Known rows, with every step that occurs:
bukuna -> nemir: [-30.2  -0.5  10.8 -13.4  38.0 -12.3  12.2 -20.4  -7.3  52.2 -22.8  -7.7
 -18.8  -2.3 -33.2   4.3  -5.9  27.3 -20.6  27.1  14.5]
rimud -> pirek -> bukuna -> nemir -> doku -> kora: [ 22.0  -3.0  37.3  11.0 -11.0  -2.1 -39.7  -9.2  40.4  69.2  21.5 -12.1
   7.2  38.7 -18.8 -35.9  24.4   3.1  39.8 -12.1 -26.5]
pirek -> bukuna -> nemir -> menafo -> kotas -> rimud: [  0.1   9.5  -6.8  25.1  45.2   5.1   3.1 -27.3  -0.6  25.0  14.7  -1.2
  -3.7 -12.0 -29.7  18.9   9.1  24.0   1.5 -12.3  12.2]
bukuna -> pirek: [-16.9  -7.0  15.0 -30.1 -16.5  -5.8  19.5  35.7  -2.6  38.7 -30.7 -13.6
   4.1   4.6  21.2   0.8   3.7  60.3 -12.2   6.2  12.2]
pirek -> bukuna: [ 28.5 -13.5  -9.8  39.4  14.7  -2.5 -15.1 -14.0   8.6  13.0  -5.4   8.3
   1.6  11.1 -19.3   4.3 -40.1  39.2   2.4 -27.7  -4.9]
kotas -> rimud -> pirek -> bukuna -> nemir -> doku: [ 16.0  -1.9  17.1 -22.6 -27.9  -0.7 -23.9  -0.4  38.1  44.0  42.2  35.8
  -4.3  -7.5  -7.8 -36.2  47.4 -45.8  22.6   2.2  -7.6]
doku -> kotas -> rimud -> pirek: [ -1.6 -29.1  29.4  -2.5 -19.2 -21.8  -4.7 -16.9 -16.5 -44.5  38.6  25.0
 -12.3 -13.7   5.3 -20.6  -0.4 -16.6  22.3  18.9 -15.3]
doku -> kotas -> menafo: [ -0.6 -29.3   9.1  24.5  14.0 -14.2   0.8   3.8 -41.4 -53.0   1.5 -35.8
  17.6 -10.0  -4.2  34.7 -31.1   5.2   4.6  11.4   7.9]
menafo -> nemir -> doku -> kora: [ 16.0   5.0 -40.0   4.8 -42.0   6.6  -2.3   5.1  -7.1 -55.8 -29.5  -5.9
  -1.2  46.2  48.0  11.4 -55.5  -8.6  -2.6 -34.8   1.4]
nemir -> rimud: [  1.6  -7.9  -8.1 -14.5 -17.3  -0.2  46.3  -3.4   2.8 -12.7 -69.2  40.2
  -4.4  19.5  -4.8  -4.2 -37.3  22.3 -41.6  23.6   5.0]
kotas -> rimud: [ -9.9 -18.0 -21.9 -39.9  -6.4  -4.8  18.8   1.4   4.8  -3.2  -0.5  55.3
  -9.8 -16.9   0.4  -3.6 -12.9 -30.1 -12.2  17.5  12.6]
kora -> doku -> kotas -> rimud -> pirek: [-24.1  10.4   0.7 -30.7  16.6  -1.8  -2.2 -30.1 -16.7   2.2  24.2  45.3
  -9.3  -6.6  -1.4 -20.1  50.0  -4.9  18.6   2.9 -21.0]
bukuna -> nemir -> doku -> kotas -> rimud: [-12.5  19.0  30.5 -10.3 -10.2 -10.7 -17.2 -44.8 -24.8  14.0  16.4 -19.9
 -22.6   5.0 -19.2  -2.9  28.9  -4.2   3.3  28.0   8.1]
kotas -> rimud -> pirek -> bukuna -> nemir: [  9.0 -14.5  13.8 -19.2  -9.2  -6.2 -11.9   3.3  41.5  45.0  36.1  48.0
  -5.0 -16.1 -12.5 -34.8  38.3 -36.0  16.2   3.8  -6.3]
nemir -> menafo -> kotas: [-47.2  13.8 -41.7 -22.0  51.3  32.8  49.1  11.9 -37.5 -33.3 -23.1 -38.2
  12.9 -15.5   7.9  56.5 -50.4  16.0 -14.6  13.9  16.4]
kora -> doku: [-31.4  19.9 -30.9 -37.7  38.9  12.1   9.9 -15.0 -11.6  36.6 -24.9  31.1
  -3.6   6.6  -8.3   2.9  10.9  20.4  -7.6  -2.6  -7.6]
bukuna -> nemir -> doku -> kotas: [-13.7  19.8  33.8  -0.8  -3.7  -9.8 -18.4 -44.9 -30.0  16.2   5.0 -37.8
 -21.0  11.8 -21.1   2.0  14.5  13.1   2.1  25.5   4.9]
menafo -> kotas -> rimud: [-36.3  -4.4 -64.0 -40.8  -4.1   8.8  12.7  26.1  -9.2 -69.0   5.8  47.6
  -2.9  -9.3  30.7  18.2 -33.4 -19.1  -9.5  23.2   4.9]
rimud -> pirek -> bukuna -> nemir -> menafo -> kotas: [  0.1   1.1  23.0  11.9  21.3   8.6 -17.9  11.4  31.9  53.7  26.9 -20.7
   8.5  -1.2 -15.7 -18.6  20.0   9.6  25.0  -6.7 -19.3]
pirek -> bukuna -> nemir -> menafo -> kotas: [ -1.4  10.7  -4.6  34.3  51.2   7.0   0.8 -26.9  -5.1  27.3   3.8 -19.2
  -2.1  -5.3 -31.4  22.0  -4.6  41.0   0.1 -14.4   8.8]
rimud -> pirek -> bukuna -> nemir -> menafo: [  9.4  -2.0  37.9  13.7  22.4   4.7 -16.6   3.8  35.7  77.8  21.1 -23.8
   7.4  -1.6 -26.8 -24.2  22.7  11.9  24.4 -10.2 -17.6]

Rows:
[ 31.4 -14.9 -28.6  23.6  -2.6   8.2  12.1  68.3  24.7 -15.7 -30.5 -19.0
  38.6  -9.2  17.3  26.1 -12.2 -26.6 -22.1 -27.5  18.3]	kotas -> menafo -> nemir -> rimud -> pirek -> bukuna
[-17.5  10.5 -23.2  -4.8  35.2   2.6   3.6  -7.2 -31.4 -22.2  -2.0   5.1
   9.6  -8.9   6.3  19.6  23.3   6.9   1.7 -14.2  -2.7]	kora -> doku -> kotas -> menafo -> nemir
[-22.8  10.2 -12.4 -12.1  40.0   2.0   1.5 -15.4 -34.2  -3.4  -2.1   3.3
  11.0  -4.2  -8.2  18.8  27.8   9.6   7.0  -2.0  -4.1]	kora -> doku -> kotas -> menafo
[ 18.0   7.5 -23.5  15.0 -51.5   0.2  -9.2   5.4 -19.3 -84.4   7.3  -5.4
 -12.6   0.4  51.1   4.4 -33.0 -20.7  -4.9 -26.6   1.1]	menafo -> nemir -> doku -> kotas -> rimud
[ 18.0   0.7 -40.8   6.7  -8.9  15.6  -3.3  62.0  -1.8 -26.0 -22.5 -54.1
  36.5  -7.9  25.1  48.8 -26.7 -38.7 -17.1 -22.3  27.9]	kotas -> menafo -> nemir -> doku
[-28.3  12.5  -8.3 -15.0  32.4  -1.6   2.8 -37.7 -36.4  -7.8  -2.2  24.3
  -9.2   3.9  -5.7   0.4  14.1  28.2   7.2   1.1 -15.9]	kora -> doku -> kotas
[-16.8   2.6  33.9 -18.4   8.3  -9.7  25.0 -11.6  19.2  59.7 -35.1  14.0
 -15.3   7.6 -29.1 -25.9  25.2  16.9 -24.4  36.3   3.5]	bukuna -> nemir -> rimud -> pirek
[-50.1  17.7   2.3 -31.7  52.1  12.3  31.2  -6.1 -10.1  36.3   2.5 -21.9
  -6.0 -24.2 -19.9  18.1  24.3  -2.2  -7.8  31.9  18.4]	bukuna -> nemir -> menafo -> kotas -> rimud -> pirek
[-24.4  -0.5 -35.8 -26.4  -3.7   5.0  -8.9  25.9  16.8 -31.2  32.4  42.6
  -0.9 -10.5  19.3  -6.0   7.1 -22.4   9.7  14.7  -7.1]	menafo -> kotas -> rimud -> pirek -> bukuna -> nemir
[ 15.6  -8.4 -22.5   6.8 -33.1   1.1  31.8  38.5  24.5 -40.1 -42.9  29.0
  -4.5   3.5  41.1 -19.1 -36.7  -0.6 -32.5 -19.1  -4.2]	menafo -> nemir -> rimud -> pirek
[ 21.2   6.9 -12.3  12.2 -57.7   0.0 -16.6  14.4  -5.8 -71.6  17.5  -8.4
  -9.4   0.6  52.3  -9.2 -20.1 -29.5   6.1 -26.5  -7.9]	menafo -> nemir -> doku -> kotas -> rimud -> pirek
[ 15.2  11.5  12.2   7.8 -40.9   6.0 -31.4  -9.1 -37.7 -40.8  10.1 -60.1
  14.1  18.9   8.9  26.0 -11.1 -18.1  16.7   7.8   2.0]	nemir -> doku -> kotas -> menafo
[ 25.3  15.3  14.0  36.4   6.3  -1.2 -34.3 -36.0   6.5  43.3   8.9 -16.5
  -7.3  17.3 -31.6  -0.2   6.2  30.5   7.9 -18.1  -0.4]	pirek -> bukuna -> nemir -> doku
[ 22.4  -1.0  51.1  25.1 -12.8  -4.9 -45.2  -8.3  28.8  50.3  39.6 -23.0
   1.1  12.0 -17.7 -38.1  30.8   6.9  37.1  -9.6 -29.0]	rimud -> pirek -> bukuna -> nemir -> doku -> kotas
[ 17.3   8.3 -22.5  24.7 -45.9   0.8 -10.4   6.3 -23.9 -82.6  -2.7 -23.4
 -10.9   8.1  48.8   9.2 -46.8  -3.0  -5.6 -29.3  -2.0]	menafo -> nemir -> doku -> kotas
[ 17.6 -14.0 -30.1   5.9  -3.2   9.0  23.1  74.3  20.0 -18.6 -39.1 -20.2
  36.9 -11.7  21.5  29.1 -16.5 -33.6 -28.8 -14.8  22.8]	kotas -> menafo -> nemir -> rimud -> pirek
[ 27.8  12.7  27.9   7.7 -62.4   1.5 -46.1 -28.1 -13.9 -31.8  45.5 -15.7
  -4.1  17.6  10.1 -14.5  14.4 -26.6  35.1   0.3 -16.9]	nemir -> doku -> kotas -> rimud -> pirek -> bukuna
[ 22.5   1.0  12.1  37.5  17.9  -9.6   0.3 -33.4  14.5  37.6 -18.4  18.5
 -10.3  11.9 -38.4  -8.0   1.5  44.6 -13.5  -9.1   3.0]	pirek -> bukuna -> nemir -> rimud
[  5.6  -9.9  16.8 -19.5 -30.1   2.0  31.6  16.5  29.2  15.4 -46.3  34.5
   2.4  19.0  -0.5 -31.3  -9.7   4.8 -20.8  23.4 -13.5]	nemir -> rimud -> pirek
[  3.3  -7.0  15.6 -20.5   4.4   2.2   1.5   0.1  32.9  48.7  35.1  30.9
  -0.6 -23.9 -15.4 -23.8  42.1 -37.4  15.0   3.1   0.8]	kotas -> rimud -> pirek -> bukuna -> nemir -> menafo
[ 29.2  -7.5 -21.0  24.6 -32.8   0.1  22.9  33.4  30.8 -38.0 -35.0  30.3
  -3.8   6.1  36.6 -19.9 -32.1   5.1 -25.3 -32.5  -6.6]	menafo -> nemir -> rimud -> pirek -> bukuna
[ 16.1 -14.9 -42.0   8.9   2.6   7.9  30.8  64.4   5.9 -32.7 -50.3 -17.0
  34.3 -11.8  20.6  43.3 -30.4 -24.5 -38.8 -14.3  30.3]	kotas -> menafo -> nemir -> rimud
[-10.4  17.6  43.9 -13.0 -17.0  -9.6 -23.6 -36.3 -10.7  27.2  27.3 -22.8
 -19.9   6.0 -16.5 -17.1  42.7 -11.6  14.0  29.2  -0.6]	bukuna -> nemir -> doku -> kotas -> rimud -> pirek
[-52.9  18.4 -10.7 -29.5  59.1  11.4  39.3 -15.9 -23.4  21.5  -7.9 -18.5
  -9.1 -24.5 -20.9  31.4  10.5   6.7 -18.2  31.1  27.4]	bukuna -> nemir -> menafo -> kotas -> rimud
[ 14.0  -9.6  36.2  14.9   8.4  -4.6 -30.2   6.3  43.0  75.0  22.1  -8.3
   2.3   6.3 -23.8 -36.5  19.5  12.0  24.3  -9.1 -24.1]	rimud -> pirek -> bukuna -> nemir
[  6.5 -23.5  40.0  15.5  -8.5 -25.3 -14.8 -31.1  -9.9 -27.0  50.0  23.2
 -15.1 -14.6  -8.3 -25.3  20.8  -7.4  27.0  11.4 -14.4]	doku -> kotas -> rimud -> pirek -> bukuna -> nemir
[ 12.1 -25.4  -1.0  36.0  -3.4 -13.9  16.3  13.9 -33.7 -85.2 -11.6 -21.2
  13.9 -11.3  16.5  30.4 -32.2   0.2 -10.8  -3.3  10.0]	doku -> kotas -> menafo -> nemir -> rimud
